What can hang from each mark:
seni: tapi
nemup: fogat
napi: nemup sete
tapi: seni
mitiso: seni tapi tofi
fizo: lelun napi nemup
tofi: fogat seni
sete: fizo fogat lelun napi
fogat: tapi

Each row was made from one small tree. The marks that hang from a mark follow it in brackets, in alphabetical order. Every link used is in the known rows. Write each row's tree.
(in the rows, 128 means zero)
Known rows:
sete[fogat lelun]: [ 92 154 117 122 110 146 114 137 123 103  87 124 134 110 141 126 123 107
 123 140 125 126 165 146 136 102]
sete[fogat napi]: [ 85 159 129 164 111 141 112 151 121 108  96 144 155  72 137 138 128 114
 137 122 117 118 159 138 135  88]
napi[nemup sete]: [115 183  90 137 112 132 101 163 129 104 123 106 121 146 142 101 125 121
 187 121 154 195 166 132 141 107]
mitiso[seni[tapi] tofi[fogat]]: [158 174 197  99  82 140  87 159 136 120 103 142 123 117  99  73 147  85
 101 133 138 142 147 153 148 106]
napi[sete]: [107 166 105 161 108 130 117 187 133  99 114 109 130 117 131  94 122 119
 140 122 151 188 158 130 143 114]
nemup[fogat[tapi]]: [107 145 108 113 102 122 122 141 134 146  86 131 132  91  93  80 111 101
  97 125 131 136 143 133 138 113]
nemup[fogat]: [101 150 121 134  99 124 110 143 146 136  95 129 125  98 116 101 111 122
 145 139 133 119 140 127 130 106]
sete[fizo[lelun] napi[nemup[fogat]]]: [ 81 182  60 107 108 120  80 127 127 131 104 155 106  98 115 143 152 145
 176 128 164  73 177 127 120  94]
tofi[fogat[tapi]]: [109 160  85 107 101 143 124 150 120 115  97 154 125  88 103 103 106  85
 100 117 116 158 142 144 154 113]
fogat[tapi[seni]]: [106 127 118  80 100 141 124 153 118 116  89 134 132 106 109 113 144  98
 103 126 137 150 168 148 138 118]
sete[lelun]: [100 154 102 125 104 135 120 155 127 108 102 135 114 123 131 134 124 120
 126 146 143 104 168 137 130 115]
seni[tapi]: [118 165 160 144  99 129 124 173 143 104  89 133 153 115 119 104  99 114
 112 129 141 161 156 149 135 103]
fogat[tapi]: [108 145 121 126 107 130 137 153 125 122  98 132 150  93  99 106 106  94
  72 119 136 150 153 139 139 115]
sete[lelun napi[nemup]]: [ 99 179  72 121 109 134  97 144 112 110 114 156  96 140 145 155 148 132
 196 141 139  74 188 136 128 102]
nemup[fogat[tapi[seni]]]: [106 125 107  63  95 134 107 145 128 139  75 135 114 102 101  89 146 106
 129 131 129 134 159 140 138 115]
fizo[lelun napi[sete] nemup[fogat]]: [ 81 203  79 113  89 118  83 191 130  93 108  89  97 137 130  98 158 131
 158 111 143 191 176 105 124 117]
napi[sete[fizo[lelun] fogat]]: [ 82 174  91 136 116 138 104 165 124  89  98 100 151  87 127 113 135 118
  98 108 167 191 171 141 139 102]
fizo[napi nemup]: [ 84 192 116 131  92 135 108 189 124  88 106 118 143 136 136 134 145 120
 114 105 121 150 163 119 131 104]
sete[fogat[tapi] lelun napi]: [ 88 158  95 118 113 140 119 150 100 111  81 149 133  92 122 122 139 101
  98 121 119 103 180 150 142 102]
napi[nemup[fogat] sete[fizo]]: [104 189  59 118 111 128  80 171 134 125 102 116 118 142 125  83 150 141
 177 109 161 162 162 129 150  96]
mitiso[tapi[seni] tofi]: [126 123 171 116  90 131 121 147 107 123 108 127 123 118  88 124 177 107
 127 132 123 117 185 139 125 119]
fizo[napi[sete] nemup]: [ 88 206  94 145  96 132  99 224 121  73 112  96 130 153 144 106 159 125
 132  94 130 199 174 114 142 109]
fizo[lelun nemup]: [ 85 177 132 107  95 130 115 152 128  98 107 124 136 126 127 130 141 108
 128 134 150 133 163 132 114 117]
sete[fizo[lelun] fogat[tapi] napi]: [ 72 161  93 123 116 135 118 145 104 110  85 147 161  53  99 137 143 105
  53 103 148 119 178 148 134  96]
sete[fogat[tapi] napi]: [ 91 154 120 141 112 138 124 147 109 117  87 145 161  67 115 116 127  94
  90 108 115 134 161 145 143  95]
napi[nemup sete[fogat]]: [109 185 105 132 118 143  95 144 124 102 107  96 140 131 153  97 123 108
 186 113 137 219 162 140 146  95]
mitiso[tapi]: [104 151 132 155 109 125 140 161 122 117 118 136 145 100 101 111  99 103
 100 121 133 110 169 132 127 118]
tofi[seni[tapi]]: [115 171 156 131 103 125 130 149 149  98  93 106 139  94 108 101 103 110
 150 111 142 156 149 147 127  97]
napi[sete[fogat]]: [ 99 166 119 156 112 142 112 168 129  97 100  98 152 102 141  92 121 106
 136 114 134 213 155 139 149 100]
fizo[napi]: [ 94 166 110 153 101 131 116 166 130 100 112 115 133  96 126 147 110 123
 106 116 129 161 161 118 131 105]

Write each row's tree:
[ 73 167 107 158 115 145 106 166 117 105  88 154 171  73 127 142 147 126
 100 107 129 100 163 145 145  78]	sete[fizo fogat napi]
[139 164 196 139  93 120 126 134 142 110  92  94 136  99  87 107 143 110
 142 115 134 161 148 146 125  97]	mitiso[tofi[seni[tapi]]]
[ 92 173  86 125 111 129 112 161 111  88 103  79 134  80 116 109 117  95
  72  95 139 252 181 125 137 114]	fizo[lelun napi[sete[fogat[tapi]]]]
[100 196  53 110 102 115  74 143 133 110 122  84  77 125 133 115 127 135
 196 120 156 206 180 105 123 113]	fizo[lelun napi[nemup[fogat] sete]]
[108 164  80  93 105 140 130 126 126 108 100 129 110  67  93  98 113  81
 132 100 119 152 136 142 146 107]	tofi[fogat[tapi] seni]
[ 96 182  86 112 104 125  97 120 127 102 126 107 106 111 131 169 112 121
 151 126 153 172 180 116 112 110]	fizo[lelun napi[nemup]]
[ 89 171 110  69  93 119 114 145 127 128  85 128 125 117  96  85 142  97
 105 126 141 132 158 131 121 122]	fizo[lelun nemup[fogat[tapi]]]
[129 156 136 141  92 134 122 141 108 121 118 148 116 103  80 114 140  92
 117 124 103 126 160 135 142 116]	mitiso[tapi tofi[fogat]]
[114 181  77 120 106 124  86 155 139 126 108 106 102 143 135  77 130 127
 215 126 146 180 157 124 141 105]	napi[nemup[fogat] sete]
[ 86 179  93 147 108 132  99 161 122  79 112  78 126  84 139 127 120 115
 117 109 141 235 178 120 131 108]	fizo[lelun napi[sete[fogat]]]
[ 85 199  92 137 105 138 103 227 121  83  99 121 157 154 132  90 177 129
 113  94 154 161 167 136 151 102]	napi[sete[fizo[nemup]]]
[ 97 191  82 127 122 146  90 164 120  98  98 107 158 130 145 104 143 121
 147  97 150 200 167 145 155  85]	napi[nemup sete[fizo fogat]]
[118 182  43  79 109 124  92 154 118 129  95 112  82 163 119  67 141 113
 174 125 147 165 177 133 147 120]	napi[nemup[fogat[tapi]] sete[lelun]]
[103 145  81  67 109 152 103 173 102  92  76 108 110 133 136  88 169  97
 129 120 131 192 191 156 153 117]	napi[sete[fogat[tapi[seni]] lelun]]
[127 160 133 126  96 130 129 120 114 113 120 120 102  80  70 108 145  89
 153 107 103 119 152 133 132 110]	mitiso[tapi tofi[fogat seni]]
[101 196  63 126 107 123  89 156 124  88 135  85  96 127 140 140 124 127
 170 114 163 220 189 113 123 114]	fizo[lelun napi[nemup sete]]
[ 82 134 104  54 109 149 109 133 108 108  73 129 150  76 105 128 157  97
  65 114 154 156 181 159 135 106]	sete[fizo[lelun] fogat[tapi[seni]]]
[ 82 184  90  76  89 118 103 157 121 115  91 112 115 114 100 107 144 106
  89 108 130 155 168 115 120 119]	fizo[lelun napi nemup[fogat[tapi]]]
[142 157 167 107  87 144  88 138 129 129 120 137 112 105 102  98 158  85
 106 138 138 114 141 138 144 110]	mitiso[seni tofi[fogat]]
[ 88 168  84 114 119 135 116 165 112  99  89 104 159  81 104  91 137  97
  53  96 162 209 174 148 147 109]	napi[sete[fizo[lelun] fogat[tapi]]]
[ 77 191 111 115  92 127 106 167 123  84 113 112 127 124 130 150 142 118
 108 116 140 156 176 115 113 115]	fizo[lelun napi nemup]
[ 83 201  52 100  99 132  83 217 122  99  80 124 110 175 132  72 193 142
 147 113 148 116 176 131 149 108]	napi[sete[fizo[nemup[fogat]] lelun]]
[ 88 204  79 130  91 124  84 213 131  96 100  96 113 150 136  81 164 132
 157 100 123 190 164 107 141 107]	fizo[napi[sete] nemup[fogat]]
[ 75 167  88 108 113 135 115 145 109  99  87 113 160  61 100 143 121 104
  15  89 143 183 176 134 135 100]	sete[fizo[lelun napi] fogat[tapi]]
[ 98 184  63 147 103 131 101 202 120  79 114  98  94 137 142 127 137 134
 130 118 143 181 188 116 141 117]	fizo[napi[sete[lelun]]]
[ 74 165  86 150 108 127 110 163 120 104 109 156 136  74 112 162 144 137
 105 125 168  80 179 134 121 101]	sete[fizo[lelun] napi]
[142 143 203 135  96 122 116 148 118 138 130 121 139 110  76  86 150  84
  62 127 154  83 171 133 124 122]	mitiso[seni tapi tofi]
[ 82 186  92 135 120 147  91 143 113 110  94 150 159 100 139 147 148 127
 150 104 134 108 171 146 144  72]	sete[fizo fogat napi[nemup]]
[ 62 202  82 103 104 151  90 191 106  74  78 124 149 144 146 142 177 127
  81  95 118 130 183 134 144  88]	sete[fizo[napi nemup] fogat lelun]
[ 77 191  78 103 114 140  86 122 118  95 105 108 143  96 134 167 129 123
 113 102 148 175 180 130 127  87]	sete[fizo[lelun napi[nemup]] fogat]
[ 93 180  99 162 110 140 101 182 123  83 105  85 141  99 145 114 123 116
 120  97 122 232 167 122 147  98]	fizo[napi[sete[fogat]]]
[ 84 176 115  92  90 121 101 143 139 120  95 125 117 123 119 106 143 116
 151 140 141 117 155 125 113 115]	fizo[lelun nemup[fogat]]
[ 76 203  79 112 110 150  92 211 108  73  78 115 149 164 151  91 190 122
 121 101 138 155 182 149 155  96]	napi[sete[fizo[nemup] fogat lelun]]
[ 81 210  78 117 101 145  89 206 108  64  93  92 120 163 162 106 170 119
 135 100 114 196 187 126 145 102]	fizo[napi[sete[fogat lelun]] nemup]
[ 85 187  38 104 109 130  76 151 119 129  92 165  93 138 128 135 170 153
 183 130 146  45 184 133 136  90]	sete[fizo lelun napi[nemup[fogat]]]
[ 74 186  77 108  99 127 103 195 111 126  73 167 149 116  96  92 186 123
  94  93 128  73 163 135 146  95]	sete[fizo[nemup[fogat[tapi]]] napi]
[ 82 163 102 143 111 143 108 148 112 100  91 149 125 100 144 143 142 120
 143 135 118  90 177 144 134  94]	sete[fogat lelun napi]
[ 98 171  93 132 113 143 106 169 119  90  94 104 122 129 150  99 134 113
 143 127 135 176 175 142 147 107]	napi[sete[fogat lelun]]
[ 82 203  88 130  94 126  97 200 119  71 120  91 115 139 139 122 154 123
 131 105 149 206 185 113 124 119]	fizo[lelun napi[sete] nemup]
